Each row was made from one path, in order. Every step used is in the known rows, and no mark comes twice. Write each row's path.
Known rows
keku > biziz > nilati > baze: -19.0 -1.5 4.0 9.2 8.2 -10.1 -30.4 15.2 -28.9 -13.0 -4.5 -11.2 -23.9 -19.6 -14.7 -17.7 -14.9 -19.7 -21.3 -14.1 -27.3 -2.8 -18.4
popob > keku > biziz: -3.3 -1.3 -26.2 -7.8 -1.3 -16.6 -14.9 3.8 -4.0 -2.3 10.5 10.9 27.0 4.8 -13.4 -30.1 -31.2 -9.4 21.3 -20.2 -3.2 17.2 -8.4
soger > nagap > keku > biziz > nilati > baze: 7.3 -21.0 -1.9 -8.4 12.3 15.4 -44.9 18.1 -51.0 -3.9 1.4 2.5 13.3 -10.2 1.6 -18.7 -14.0 -20.1 6.0 7.6 -1.7 9.3 -27.7
dudovut > baze > keku > nagap: 56.7 -27.3 -34.3 -6.4 -1.3 24.1 -6.8 14.6 -37.4 11.8 -0.1 13.6 42.4 -21.9 9.3 -13.3 6.4 23.9 -11.5 -25.1 -11.4 50.5 6.3
biziz > soger > nagap > keku: 32.4 -36.5 -12.9 -24.9 3.9 36.6 -1.2 -22.6 -9.3 -3.9 16.9 3.1 43.5 16.8 6.9 -3.7 27.4 -0.7 11.1 10.2 17.6 -0.4 -34.5
dudovut > baze > nilati: 41.0 -10.8 -14.0 -4.3 17.3 8.3 -0.6 23.9 -36.1 -7.7 -23.3 12.0 13.5 -20.7 24.9 9.3 17.4 28.7 -11.1 8.7 -7.3 25.4 18.8
dudovut > baze > nilati > biziz > keku: 30.5 -21.8 2.1 13.4 8.9 32.8 -33.9 4.0 9.9 -6.4 -20.2 -2.7 25.5 -11.0 13.1 -18.7 27.9 54.7 -23.9 -3.7 -11.2 40.2 -21.7
soger > nagap > keku > biziz: 18.4 -22.8 -16.8 -29.1 -1.7 -1.4 -24.0 12.5 -25.7 10.0 14.2 -4.3 35.3 1.5 3.8 -28.5 -1.2 -16.6 37.8 6.6 14.1 4.9 -22.1
dudovut > baze > nilati > biziz > soger: 55.5 -26.6 -5.2 6.8 1.9 38.4 -4.5 -7.2 -0.7 -1.9 -16.5 -9.8 27.8 -0.7 5.8 -9.2 27.3 56.1 -20.7 -10.9 -13.3 12.5 -21.0
biziz > soger: 8.2 -17.2 -6.6 -8.1 0.1 13.8 15.1 -26.3 6.7 -10.3 11.1 -9.4 4.2 9.0 -8.6 -3.5 26.6 -0.4 -12.9 -12.9 -7.7 -12.7 -24.0
soger > nagap > keku: 24.9 -19.8 -6.9 -16.9 3.4 22.5 -14.4 0.4 -20.6 7.5 6.6 13.0 38.3 10.0 17.0 -0.2 1.7 -1.2 25.4 21.3 24.7 12.7 -8.9
baze > dudovut: 20.5 3.6 -18.5 -16.5 -3.1 4.6 7.1 0.1 15.4 6.0 18.3 -4.6 14.7 -8.2 3.7 6.9 -5.6 19.9 -9.2 14.0 26.0 1.8 7.5
dudovut > baze > keku > biziz > soger > nagap: 52.7 -42.1 -49.0 -32.2 8.3 27.2 -12.0 21.0 -33.7 7.4 -0.3 -8.6 59.0 7.0 5.5 -34.2 42.0 -4.4 22.7 -25.5 -12.5 48.8 -31.0
keku > baze: 20.1 -4.2 -15.1 -15.8 -14.7 -9.0 -9.3 2.8 -30.1 -9.4 21.7 1.9 8.2 0.5 -2.3 4.7 -12.9 8.2 -18.2 -9.6 1.1 11.0 -2.8
nilati > baze > keku: 25.5 -14.5 -26.7 9.5 24.3 21.9 -12.1 -6.3 -43.4 -1.1 -12.9 0.7 19.1 0.6 9.5 12.2 -2.2 6.2 -1.2 6.5 0.2 40.8 -2.0
dudovut > baze: 23.6 -16.2 -11.4 -3.3 11.2 12.7 -10.0 29.0 -22.9 13.9 -16.9 22.0 3.0 -6.4 5.4 7.4 11.1 0.4 4.1 -8.7 -1.1 15.0 3.2
nilati > baze: 7.8 -3.1 -3.3 8.7 20.1 8.1 -14.8 -9.4 -14.4 -4.4 -12.6 3.0 -6.7 -11.0 -4.7 19.2 -1.7 3.6 -12.4 5.8 0.9 10.6 -7.5
dudovut > baze > keku > popob: 35.5 -43.7 -40.3 -14.8 6.1 19.6 -27.3 40.7 -81.4 11.2 5.6 29.9 35.4 14.2 24.0 12.3 9.3 18.7 -0.4 -4.5 -6.3 56.5 3.5
popob > keku > baze > dudovut: 44.1 -1.2 -48.4 -30.2 -14.3 5.2 -7.8 -3.0 -23.2 -7.1 43.0 27.4 54.6 5.9 1.5 12.0 -48.4 37.1 -17.3 0.4 37.2 38.5 7.6
dudovut > baze > nilati > biziz > soger > nagap > keku: 80.6 -45.2 -10.2 -10.4 4.8 62.5 -20.1 -4.6 -20.6 5.1 -10.3 4.2 66.3 7.7 21.3 -8.4 29.1 55.3 4.0 10.5 10.2 26.7 -31.4
baze > keku > biziz > soger: 19.6 -31.5 -38.4 -19.0 -1.4 -0.1 8.4 -12.3 -19.8 -5.8 18.5 -23.4 27.6 10.9 -9.0 -40.3 20.4 -11.5 8.3 -27.8 -21.5 9.8 -35.0
nilati > biziz > soger > nagap > keku > baze: 59.9 -39.8 -10.9 -23.9 -25.7 48.3 -29.2 -25.1 -19.1 1.6 33.4 -8.3 61.0 29.4 -3.1 -11.3 -2.6 33.7 -3.1 -4.9 18.6 10.7 -53.4
soger > biziz > keku > popob: -35.2 -22.8 -14.5 -23.6 7.9 -11.8 -48.1 -0.4 -42.2 -20.3 45.8 21.7 -1.1 -5.2 -5.6 -24.9 27.3 -3.0 -21.6 0.4 -10.0 21.9 -24.7
popob > keku: 3.5 0.2 -14.8 3.2 4.4 9.2 -7.4 -6.5 -2.8 -2.1 3.0 28.5 30.7 11.9 -1.4 -2.6 -27.2 6.6 9.0 -6.7 8.8 23.9 4.6
baze > nilati: 15.2 5.4 -2.5 -0.8 6.6 -3.9 9.2 -4.5 -11.1 -22.1 -7.9 -11.4 10.1 -16.3 17.4 -0.4 7.1 28.6 -14.7 16.1 -6.2 9.0 17.0
popob > keku > baze > nilati: 37.6 1.2 -32.2 -12.5 -3.4 -3.5 -6.0 -8.4 -47.6 -34.2 18.4 17.0 50.7 -1.6 14.5 2.7 -33.6 42.9 -21.3 1.1 2.8 43.3 17.5

Write each row's path
80.9 -36.0 -29.6 -40.8 -30.8 50.9 -21.0 -25.4 -5.8 9.4 51.4 -9.8 75.8 22.7 -2.0 -5.0 -6.7 57.4 -11.4 10.4 46.0 11.9 -47.4
nilati > biziz > soger > nagap > keku > baze > dudovut
-5.5 -9.6 -14.5 2.5 -9.4 -4.0 -14.2 28.4 -39.9 -6.1 8.2 -12.6 10.3 1.7 2.6 -41.6 -12.8 -17.9 1.8 -20.5 -30.3 18.1 -7.2
baze > keku > biziz > nilati
9.1 4.1 -5.6 4.4 10.8 20.6 -14.5 5.1 -15.0 -7.0 4.7 2.7 -6.1 -18.5 2.4 19.6 -18.6 16.7 -39.9 14.4 12.5 6.6 1.2
biziz > nilati > baze > dudovut
-11.5 2.0 13.5 20.9 14.6 16.3 -20.6 5.7 -27.2 -14.4 -13.5 6.2 -19.0 -11.3 -0.3 12.8 -12.9 -3.7 -31.4 1.5 -14.7 4.5 -5.0
biziz > nilati > baze
22.3 -9.2 11.6 -0.8 -15.9 47.3 -13.9 -24.9 39.8 3.8 3.4 -29.7 42.7 21.2 -11.2 -21.4 18.6 34.7 -0.5 -7.1 1.3 8.4 -40.4
nilati > biziz > soger > nagap
40.2 -36.1 4.0 -7.2 -12.9 54.8 -20.5 -28.3 12.1 13.4 13.6 -8.6 52.5 28.5 -2.4 -17.8 10.8 27.5 15.6 4.1 17.9 0.3 -49.8
nilati > biziz > soger > nagap > keku
12.5 -15.5 -31.4 -10.0 -2.5 -13.3 -6.5 13.2 -28.5 3.8 6.6 -17.4 23.1 1.5 -0.4 -33.0 -3.2 -11.0 21.3 -16.9 -15.1 22.6 -8.5
baze > keku > biziz
28.2 -19.4 -22.9 -25.6 9.8 18.9 -39.0 16.9 -36.3 2.6 19.7 -0.9 27.0 -18.2 5.9 -9.4 -19.9 1.1 -3.3 22.5 23.9 10.4 -20.1
soger > nagap > keku > biziz > nilati > baze > dudovut
46.8 4.3 -15.7 6.7 -21.3 15.6 -25.2 -12.1 -21.8 -19.4 14.7 4.7 60.2 9.2 4.7 -10.6 -48.2 71.5 -19.7 -4.8 3.6 45.6 1.5
popob > keku > baze > nilati > biziz
66.1 -39.8 -15.1 -13.7 -20.6 27.4 -10.8 -34.7 -34.1 -19.0 30.0 -11.1 43.7 12.1 5.1 -8.6 -3.5 56.6 -27.1 -1.9 4.2 -1.6 -37.6
nagap > keku > baze > nilati > biziz > soger
33.3 -11.4 -16.0 -15.9 -25.4 22.3 -34.7 -17.9 29.3 -3.4 40.8 -16.0 33.4 3.0 -8.2 -13.6 -9.5 57.4 -39.5 -7.1 24.3 27.8 -38.5
nilati > biziz > keku > baze > dudovut
16.5 -11.6 -6.7 -18.4 1.7 29.5 4.1 -21.5 12.9 -10.6 8.9 -16.1 32.7 11.0 -0.7 -9.7 33.7 5.5 -2.1 0.6 1.1 10.0 -25.0
biziz > soger > nagap
36.8 2.4 -17.2 -16.5 -9.3 -11.3 0.6 -0.9 -42.6 -31.8 15.2 -8.9 19.6 -13.9 14.3 4.5 -4.4 35.3 -31.7 7.3 -5.2 19.9 14.6
keku > baze > nilati
17.3 -46.4 -24.6 -27.1 -1.9 -4.2 -0.8 -18.8 -21.9 -2.7 27.0 -4.2 11.0 8.1 -15.4 -27.9 13.2 -23.8 12.6 -17.0 -0.8 -31.3 -47.7
nagap > keku > biziz > soger
20.3 -10.8 -18.1 -16.2 2.4 -4.2 -15.1 -18.5 -23.6 -46.8 21.7 -11.0 23.6 -16.5 14.6 -11.7 18.4 35.4 -47.2 1.0 -9.5 34.9 -11.9
biziz > keku > baze > nilati
4.3 1.6 -14.4 -8.9 4.4 -5.5 -23.2 15.5 -16.0 -7.3 11.5 -14.1 -9.4 -25.9 -10.3 -9.4 -23.2 0.7 -29.2 1.1 1.2 -1.0 -12.4
keku > biziz > nilati > baze > dudovut
64.6 -19.9 -3.5 -2.8 0.8 54.3 -14.8 -2.1 4.4 -2.6 -18.3 -16.1 56.0 0.8 13.0 -13.0 37.8 61.8 -12.9 0.7 -4.9 31.5 -21.1
dudovut > baze > nilati > biziz > soger > nagap
47.7 -8.6 2.0 14.1 -0.7 25.2 -19.7 19.7 -9.6 8.3 -26.5 -0.3 22.7 -10.5 14.8 -4.9 3.0 55.6 -8.0 2.1 -5.7 26.3 4.0
dudovut > baze > nilati > biziz
10.7 -13.8 -16.3 -29.8 -3.4 2.4 -4.9 -13.2 11.9 -9.7 16.8 -32.0 29.2 2.0 -14.2 -37.6 30.8 -9.6 9.2 -16.3 -10.6 0.9 -38.3
keku > biziz > soger > nagap
29.4 -25.2 -37.1 -28.3 -1.0 15.8 -1.9 -7.8 -13.1 -6.9 16.2 -33.3 56.3 12.5 -2.1 -43.5 31.9 -5.5 18.9 -17.4 -13.3 31.7 -32.9
baze > keku > biziz > soger > nagap
60.3 -22.2 -6.6 -6.3 -21.0 14.8 -25.2 -10.3 -45.5 -8.4 19.2 -1.8 38.3 3.5 13.6 -4.7 -28.2 55.1 -14.5 10.4 11.8 11.3 -11.4
nagap > keku > baze > nilati > biziz
-28.5 11.0 10.8 4.8 -0.3 -6.5 -18.4 22.1 -41.7 -7.7 17.4 21.0 -23.8 -13.4 -5.6 -28.5 -6.2 -22.2 -9.5 -4.7 -18.0 -6.9 6.0
soger > biziz > nilati
43.3 -27.4 -34.4 -1.0 14.6 24.4 -6.3 31.3 -47.6 17.7 -15.8 23.2 30.0 4.0 20.0 1.7 10.7 4.6 13.8 -9.3 -2.0 48.5 6.7
dudovut > baze > keku
43.9 -47.8 -51.0 -22.8 10.3 11.7 -1.4 14.2 -43.1 7.5 2.3 -0.7 32.7 7.2 -3.2 -31.5 31.4 -9.5 11.5 -37.1 -20.4 26.2 -30.0
dudovut > baze > keku > biziz > soger
-0.2 -18.8 0.2 -16.5 -7.5 6.7 -30.9 27.4 -33.9 -0.5 14.2 -1.2 19.6 0.7 6.9 -36.1 -11.2 -23.4 17.8 4.0 -3.0 -0.5 -19.6
soger > nagap > keku > biziz > nilati
